Every row comes from one small tree of marks. The marks that hang from a mark follow it in brackets, in alphabetical order. Every link used is in the known rows. Which tree was each row made from?
Known rows:
kade{vudabog}: [-13  -1 -16  -4  19  -4  -1  13   5   3  -2  11   0  -5   2  -9   0   4
   9   0  -8 -12   7 -24   6  -7  -9 -11   0   5  -1   8  -5  -6  11   8
   0  -1  12   8  -1]
vudabog{kade{bevi}}: [-15  -6 -15   1  16  -1   1  18  12  -5   6   9   4  -3   0  -5   2  -2
  10   1   0  -4   7 -16 -16 -16  14  -8  -1   9  -3  16 -14   2   9  19
  -2 -12  19  -4  -1]
bevi{kade{kamo{nefe} vudabog}}: [-13   6 -15   2  13  -2   3  15   0   3  -6   2   0  -5   6  -3   6  -2
   6   4  -6  -6   0 -13   9 -13  -8  -4   2   6   7  12  -4  -8   9   2
   2   7   9   3 -10]
mota{tubud{kade{bevi vudabog} kevepi}}: [ -3   3 -25 -15   3   1   5  12  15  15   4   5   3 -11   4 -11  -6  -3
   2  -2  -6   2  -1 -16  -8  -2   8   4   0   8  -8  10  -6   3   4  12
  13  -3  20   6   0]
kevepi{kamo{dutid vafit}}: [-18   6 -13  -1  18   0  -6   8   6  -1 -10  11   4  -6  -7  -6  -4  -8
  10   7  -7  -3  -1  -4  12  -9   2  -8   4  10  -1  13 -11  -4   1  13
  -5   7  14 -12  -3]
zitez{kade{bevi kamo vudabog}}: [-15   4 -18   2  23   3   2  12  19  -1  -5   1   9  -2  -1  -6   4   4
   6  -8  -3 -12   8 -26  -5 -13  -5  -8   1  14 -11   9   5  -4   6  10
  -1   2   6   5  -3]
kamo{dutid kevepi nefe vafit}: [-14   5  -9   2  23  -2 -11   0   0  -9 -13  -1 -11  -5   9 -17   2  -4
  11  17  -5   7  -1  15  13 -18   7   3   3   3   4   3  -6   6  -5   4
  -4  42  13 -16  -5]
kade{kamo{dutid} vudabog}: [-10   3 -13  -5  18   4  -5   9  13   8  -6   4   1  -1   7  -8   0  -3
  11   0  -2 -19   9 -17  12  -5 -13  -7   4  10  -2   7  -1   0   0  12
   6   5   4  -2  -3]
kevepi{kamo{vafit}}: [-20   6 -14  -1  15  -2  -8  10   8  -2 -10  12   8  -7  -8  -4  -1  -2
   8   4  -6  -5  -1 -11  10  -8   1 -11   0  12  -1  15 -12 -11   7  14
  -7   2  12  -9  -4]
vudabog{kade{bevi kamo{kevepi vafit}}}: [-17  -1 -14   3  13   1  -5  12  22  -6  -1   3   6  -2   2  -7   7  -1
  12  -1   5  -6   7  -8 -10 -11  12  -5  -1  14  -2  18 -12   0   3  21
  -4   2  11 -13  -4]
tubud{mota}: [ -7   0 -20   3  13  -3   0  17   1   2  -1   9  -3 -11  11 -13   3 -10
   9   1   2   1   0  -7  -4  -7   1  -3  -2   6  -5   2 -13  -9   2  11
  -1  -7  16   2  -2]
kevepi{kamo{dutid{rurera} vafit}}: [-17   6 -10  -3  18  -3  -7   5  12  -3  -9  10   6  -5  -4  -5  -1  -9
  10   7  -9  -4  -3  -1  11  -7   2  -6   7  10   3  12 -10  -3   0  15
  -5   9  16  -9  -6]
kamo{dutid{rurera} vafit}: [-14   5 -14   3  24 -11  -9   4  15  -6  -2  10   1 -10   6 -10   1  -5
  12  11  -8  -2  -5   6   7  -8   7   4   7  -2   4   8 -10   0  -3  14
  -3  18  22  -6  -3]
mota{tubud{kade}}: [ -5  -2 -23  -6   5   2   2  15  13   6   8   4   7  -9   5  -9  -5   0
   4   4   0  -1  -4 -11  -5  -4   8   0  -2   5  -4  10 -15   0  -1  16
   6  -1  19   6  -1]
zitez{kade{kamo{dutid kevepi} vudabog}}: [-12   6 -16   2  23  -1   1   5  12   0  -9  -3   4   0   3 -14   4   0
  10  -2   1 -10   7 -10   3 -10 -11  -5   1  10 -10   3   1   1  -6   6
  -4  19   5   2  -1]
nefe{kamo}: [ -6   1 -15  -2  17  -9   2  12  -1  -4   4   9  11  -6   3  -4  -3  -2
   6   2  -7 -18   3 -11   2  -8   3   0  -2   8 -10  14  -6  -9  16  26
   0   0   4  -4   5]
kevepi{kamo{dutid{rurera} nefe vafit}}: [-16   5  -6  -7  21  -1 -12   5   7  -4 -11   5   1  -3  -2  -5   1  -9
   8  10  -9  -3  -1   0  12 -14   2  -6   6  11   7  10  -6  -2   3  11
  -3  15  13 -10  -7]
kevepi{kamo{dutid nefe}}: [-13   2  -7  -8  17   7  -4   9  -3   2 -10   5  -1   1  -1  -5  -4 -10
   6   9  -8  -5   3  -5   9 -18   0 -11   2  13   0   9  -6   3   4  11
  -1   6  12 -10  -7]
tubud{kade{bevi kamo{dutid kevepi}}}: [ -7   9 -15  -3   8   6   3  14   7  12  -5   2   5  -3  15  -6   0  -3
   6   1  -1  -2   4  -1 -12 -12  14   0   9  14  -6  12  -4  10  -4  24
   8  -1  18 -13  -2]
tubud{kevepi mota}: [ -3   7 -25  -3  10  -8   4  13   1  14  -7  10  -6 -15   9 -17   1 -17
   8   1   0   8  -1   2  -9  -2   4   6  -2   7 -13   0  -8  -5   5   9
   2  -6  20  -2   0]
mota{tubud{kade{kamo{dutid} vudabog}}}: [ -4   0 -21 -10   6   6   0  13  18  11   5   0   6  -6   7 -10  -4  -1
   5   0   1  -7  -1 -13   1  -1  -1  -1   1   7  -2   8 -10   3  -5  15
  10   3  13   5  -1]
vudabog{kade{kamo}}: [-14  -5 -14   2  14  -1  -5  15  16  -1   3   4   8   0   2  -7   6  -3
  12   2   8 -12   7  -9  -9 -10   4  -8  -3  10  -2  13 -15   0   2  21
  -4  -7  11  -8   1]
nefe{kamo{dutid kevepi vafit}}: [ -8   6 -14   2  19 -10  -2   3   2  -9  -3   7   6  -7   6 -12  -4  -4
  10   6  -7 -10  -1   6  10  -6   6   7   2   6  -6  12  -7  -5   5  21
  -1  25   5 -14   4]
zitez{kade{bevi kamo{vafit} vudabog}}: [-19   7 -18   3  26   1  -3  10  22  -3  -7   3   9  -6  -3  -7   4   7
   7  -6  -2 -11   7 -24  -3 -12  -4  -6   1  12  -9  11   4  -7   6   8
  -3   7   6   2  -1]
kade{bevi kamo{kevepi vafit}}: [-16   7 -16   4  11   5  -5   9  23  -4  -7   5   5  -6   7  -4   5   0
   8  -2  -4  -5   3 -10   3 -10   9   0   2  20  -7  17   0  -4   5  23
  -2   9   7 -15 -10]
zitez{kade{bevi kamo{kevepi nefe}}}: [-13   5 -14   5  20   6   0  10  13  -6  -7  -5   5  -1   4  -7   7   1
   5  -1   0  -5   6 -12  -8 -20   4  -3   0  17 -12   9   5   0   2  12
  -5  13   6  -3  -6]
kade{kamo{dutid kevepi vafit}}: [-13   7 -15   5  15  -1  -7   3  16   0  -9   2   2  -5   8 -12   4  -5
  12   6   2  -7   1   6  11  -6   1   1   3  11  -5   9  -7   0  -6  19
  -3  22   8 -17  -6]
rurera{dutid}: [-15   0 -18   6  11  -2   0   9   7   7   5   8   2 -12   0  -9  -2 -12
  14   2   0 -18   4  -6  -2  -9   9  -1  -4   8   0  17  -6  -3   1  28
  -1  -7  10   2  -4]

Write each row's tree:
[-14   7 -18   4  11  -4   6  15   2   4  -4   6   3  -7   5  -3   5  -2
   7   1  -6  -7  -2 -15   7  -9  -8  -4   3   5   3  14  -7 -10   7   4
   1   3  12   4  -9] => bevi{kade{kamo vudabog}}
[-18   6 -17  -4  18   5  -7  12  25   1  -7   8   5  -6   2  -2   3   7
   7  -7  -7 -15   8 -30   7  -6  -3  -7   3  15  -2  17   3  -8  12  15
   5   0   4  -5  -5] => kade{bevi kamo{vafit} vudabog}
[-12   6 -14   1  16   1   4  13  -2   4  -6   2  -3  -4   8  -5   3  -5
   7   7  -7  -5  -1  -9   9 -13  -7  -2   4   4   6  11  -4  -4   5   0
   5  11  11   0 -10] => bevi{kade{kamo{dutid nefe} vudabog}}
[ -5  14 -20 -14   7  -1   6  12   8  27  -9   6   5  -7  10  -7  -1  -3
   5  -5  -4  -4   7 -11 -15  -4   8   2   7  13 -10  11   3   6   7  17
  14 -11  19  -8   3] => tubud{kade{bevi kamo vudabog} kevepi}
[ -9   4 -13  -5  14   4  -3   4  12   7  -9   0  -1   1  11 -11   2  -3
  12   0  -2 -15   9  -9  14  -4 -13  -6   4  13  -3   5   0   3  -5  13
   2  17   3  -5  -6] => kade{kamo{dutid kevepi} vudabog}
[ -4  -2 -22  -7   3   5   0  15  18   9   6   0   9  -8   6  -8  -2  -1
   3   2   3  -6  -3 -10  -3  -3   5   0  -2   8  -5  10 -12   0  -3  19
   6  -1  14   3  -3] => mota{tubud{kade{kamo}}}
[-15   6 -16  -4  21   8  -7   9  23   3  -6   8   1  -4   4  -6   0   2
   9  -4  -8 -13   8 -23   9  -7  -2  -4   7  13  -2  15   5  -1   5  13
   8   5   6  -9  -6] => kade{bevi kamo{dutid vafit} vudabog}
[ -7   5 -12  -1  19 -14  -3   0   7 -10  -3   5   7  -7   9 -10   0  -4
  10   6  -8 -12  -2   9   9  -5   6   8   4   7  -3  13  -6  -4   3  24
  -2  27   7 -11   3] => nefe{kamo{dutid{rurera} kevepi vafit}}
[-14   5 -18   2  24  -2   0  11  15   1  -6   0   9  -2  -2 -10   5   4
   8  -4   2 -14   8 -21   0 -10 -10  -9  -1  10  -9   5   0  -6   2   8
  -5   7   4   7   0] => zitez{kade{kamo vudabog}}
[-12   5  -5  -2  22  -6 -12  -3   6 -12 -10  -3  -9  -5  13 -15   6  -5
  11  17  -8   4  -3  19  11 -16   7   6   7   4   9   3  -5   7  -8   7
  -5  44  15 -12  -8] => kamo{dutid{rurera} kevepi nefe vafit}
[-18   5  -8  -5  21   3 -11   8   2  -2 -12   6   0  -3  -5  -6  -2  -7
   7  10  -8  -2  -1  -2  13 -15   2  -9   2   9   4  10  -8  -2   3   8
  -4  13  12 -14  -5] => kevepi{kamo{dutid nefe vafit}}
[ -6  12 -21  -9   7  -6   9  13   0  21  -5  10   3 -10   9  -8  -3  -5
   4   1  -6   5   2  -4 -21 -10  20   5   6   9 -12  11  -2   7   7  19
   9 -12  29  -8   4] => tubud{kade{bevi} kevepi}
[-16   9 -18   5  16  -5   2  12   6   1  -7   7   1  -7   4  -6   3  -3
   9   4  -6  -4  -3  -7  12  -7  -6  -1   6   1   5  14  -8  -9   2   2
   2  11  13  -1  -8] => bevi{kade{kamo{dutid vafit} vudabog}}
[-10   3 -15   1  16  10   0  13  17   3  -1   6   3  -1   8  -2  -1  -7
   7   0  -5 -10   5 -14  -1 -14   7  -1   5  16  -9  14   2   5   4  24
   6  -5  11 -12  -9] => kade{bevi kamo{dutid}}
[-16   6 -17   4  15   6  -7  13  24  -2  -4   8   8  -8   4  -1   4   1
   6  -3  -4  -9   3 -17   0 -10   9  -2   2  17  -7  18   0  -7  10  23
   1  -3   8 -12  -8] => kade{bevi kamo{vafit}}
[-17  10 -18   5  11  -6   2  10   6  -1 -10   4   1  -8   5  -6   7   0
   9   3  -4  -2  -3  -8  12  -7  -6  -1   4   6   4  14  -8 -12   3   3
  -1  17  10  -1 -10] => bevi{kade{kamo{kevepi vafit} vudabog}}
[ -5  -2 -22 -10   6   1   1  15  13   8   6   3   5  -8   5  -9  -4   2
   4   1  -2  -4  -2 -17  -1  -2   2  -3  -1   4  -2   9 -13  -1  -1  12
   7   0  17   9   0] => mota{tubud{kade{vudabog}}}
[-14   6 -17   2  20   4   3  10  17  -2  -8  -2   6  -1   2  -9   5   4
   7  -8  -2 -10   9 -21  -3 -12  -5  -6   1  17 -12   9   5  -2   3   9
  -3  11   5   4  -4] => zitez{kade{bevi kamo{kevepi} vudabog}}
[ -2   2 -26 -11   2   1   7  13  14  13   5   5   4 -12   5 -10  -6  -5
   2   1  -4   4  -4 -10 -11  -4  14   7  -1   9 -10  11  -8   4   3  16
  11  -3  22   2  -1] => mota{tubud{kade{bevi} kevepi}}
[-15   4 -17   7  22   3   2  13  17  -3  -3   1  10  -3   0  -5   4   1
   6  -4   0  -8   5 -18  -9 -16   4  -4   0  15 -14  11   2  -3   5  15
  -4   0   9   0  -4] => zitez{kade{bevi kamo}}
[ -4   2 -13  -1  16  -6   4   4  -4  -5   0   5   5  -2   9 -10  -5  -7
   9   5  -7 -13   2   3   7  -9   4   5   2   9 -10  11  -6   1   5  24
   1  18   5 -10   3] => nefe{kamo{dutid kevepi}}
[-20   5 -10  -4  18   1 -12  10   4  -3 -13   6   3  -5  -7  -4   0  -2
   6   8  -7  -4   0  -9  11 -14   1 -12  -1  13   3  13  -9  -9  10   9
  -7   8   8 -10  -5] => kevepi{kamo{nefe vafit}}
[-15   7 -15   7  19  -7  -4   1   7  -7  -9   7  -5  -8   7 -17   0  -4
  13  12  -4   5  -2  12  11  -9   7   4   4   3  -3   7 -12   2  -8  11
  -6  33  16 -15  -4] => kamo{dutid kevepi vafit}
[-12   8 -14   6  11   0   5  11  -4  -1  -7  -1  -3  -4  10  -6   6  -9
   7  10  -4   2  -4   5   7 -16   1   2   3   7   3  10  -7   0   0   6
   0  18  13  -7 -12] => bevi{kade{kamo{dutid kevepi nefe}}}
[-13   4 -15  -7  14  10  -1  15  20   5  -4   7   5  -1   5  -1   2   3
   7  -9  -7 -17  11 -32   3  -8  -5  -9   3  19  -4  15   6  -3  12  17
   6  -8   3  -1  -8] => kade{bevi kamo vudabog}
[ -9   4 -15   1  24 -11  -3   7   2  -6   0  10   8  -9   3  -8  -5  -3
   8   7  -7 -14  -1  -2   7  -7   7   4   1   2  -7  14  -7  -7  10  22
   2  13   6 -12   7] => nefe{kamo{dutid vafit}}
[ -4   0 -21 -12   4  -1   3   5  18   6   2   5   4  -8   0  -9  -5 -12
   5   4  -6   1  -5  -5   4  -1   3   5  -2  11  -7   9  -8   2   0  14
   5   6  17   3  -6] => mota{tubud{kevepi{kamo{dutid{rurera}}}}}
[-11   2  -4 -10  17   4  -7   7   1   0  -8   4   1   1   1  -3  -1 -11
   7   9 -10  -6   2  -2   8 -16   0  -8   5  14   4   8  -4   4   3  13
  -2   8  13  -7  -9] => kevepi{kamo{dutid{rurera} nefe}}
[-12   4 -15   1   7   9   2  11  17   0  -4   3   5  -1  10  -3   4  -2
   7  -4  -4  -8   7 -13  -1 -13   7  -2   1  24 -10  15   1   1   6  25
   1   2   6 -10 -11] => kade{bevi kamo{kevepi}}
[ -9   9 -16  -8  12  -4   4   6   0  13 -10  11   1  -7  -2 -10  -5 -15
   8   6  -8   1   1   0   2  -7   4   0   1  11 -12   9  -4   3   6  14
   1   0  19 -11  -2] => tubud{kevepi{kamo{dutid}}}
[-12   2 -11 -11  17  13  -6  14  15   4  -5   1   0   1   7  -1   3   4
   4  -5  -8 -16  12 -31   4 -15  -4  -9   2  19   0  13  10  -1  14  13
   8  -2   1  -2  -8] => kade{bevi kamo{nefe} vudabog}
[-14  -5 -11  -1  15   6  -6  16  16  -3   2   1   3   1   4  -3   6  -3
   8   1   3  -9   9 -14 -13 -18  11  -8  -2  15  -1  15  -8   4   9  20
   0  -8  10 -10  -3] => vudabog{kade{bevi kamo{nefe}}}
[ -5   1  -4  -5  16  -1  -4   0  -1  -6  -7  -5  -9   1  18 -13   4 -10
  10  15  -8   1   2  15   6 -19   5   4   6   9   6   0  -2  13  -6  11
  -1  34  16  -6 -10] => kamo{dutid{rurera} kevepi nefe}
[ -2   2 -25  -9   3  -3   6  12  12  14   4   4   4 -12   4 -12  -6  -6
   3   3  -1   3  -5  -6  -8  -2  10   6  -2   6 -10   8 -11   3   0  16
   8   0  21   3   1] => mota{tubud{kade kevepi}}
[ -2   2 -25 -14   3  -2   5  11  13  16   3   4   3 -11   4 -13  -6  -3
   3   1  -3   1  -3 -11  -5   0   4   3  -1   5  -7   7  -9   2   1  12
  10   1  19   7   2] => mota{tubud{kade{vudabog} kevepi}}
[-12   4 -13   5  26   2  -3   9  10  -2  -6  -5   5  -1   2 -10   4  -3
   7   5   3  -8   4  -5  -3 -18  -3  -4  -1   8 -10   3   0   2  -1   9
  -5  14   7  -3  -2] => zitez{kade{kamo{dutid nefe}}}
[-13  -3 -14   1  11   4  -1  14  19  -4   1   3   5   1   5  -6   6  -3
  11  -1   5  -7   8 -10 -12 -13  11  -6   0  17  -4  16 -11   4   4  22
  -2  -4  11 -11  -5] => vudabog{kade{bevi kamo{kevepi}}}
[  0  13 -25  -8   4  -4   8  17  -2  23  -8   9  -3 -15  15 -15   0 -14
   4  -2   0  15   0   2 -26  -5  18   8   6   9 -11   4  -6   3   2  15
  12 -16  29  -7   3] => tubud{kade{bevi} kevepi mota}
[-12   6 -14   6  14   0   4  14  -2   1  -4   2  -1  -5   8  -3   4  -9
   6  10  -4  -1  -4  -1   5 -16   1   1   3   5   3  12  -7  -3   3   6
   2  10  14  -5 -10] => bevi{kade{kamo{dutid nefe}}}
[ -6  -2  -5  -5  22  -1  -6   6   0  -3  -1   1  -7  -1  14  -8   2  -9
   8  15  -9  -5   2   4   3 -20   4   2   5   3   6   2  -2  10   1  11
   2  16  18  -2  -7] => kamo{dutid{rurera} nefe}
[  0  16 -24  -8   2   1   6  16   6  28  -9   5   0 -12  17 -12   2 -16
   4  -5   4   8   1   3 -23  -3  14   8   6  13 -12   5  -3   3   0  18
  14 -16  23 -11   2] => tubud{kade{bevi kamo} kevepi mota}
[ -1  14 -25 -14   7  -4   8  17  -2  26 -10   8  -5 -14  15 -15  -1 -11
   5  -6  -3  10   3  -6 -21  -2  10   5   7   9  -8   3  -3   2   3   9
  14 -14  26  -1   5] => tubud{kade{bevi vudabog} kevepi mota}
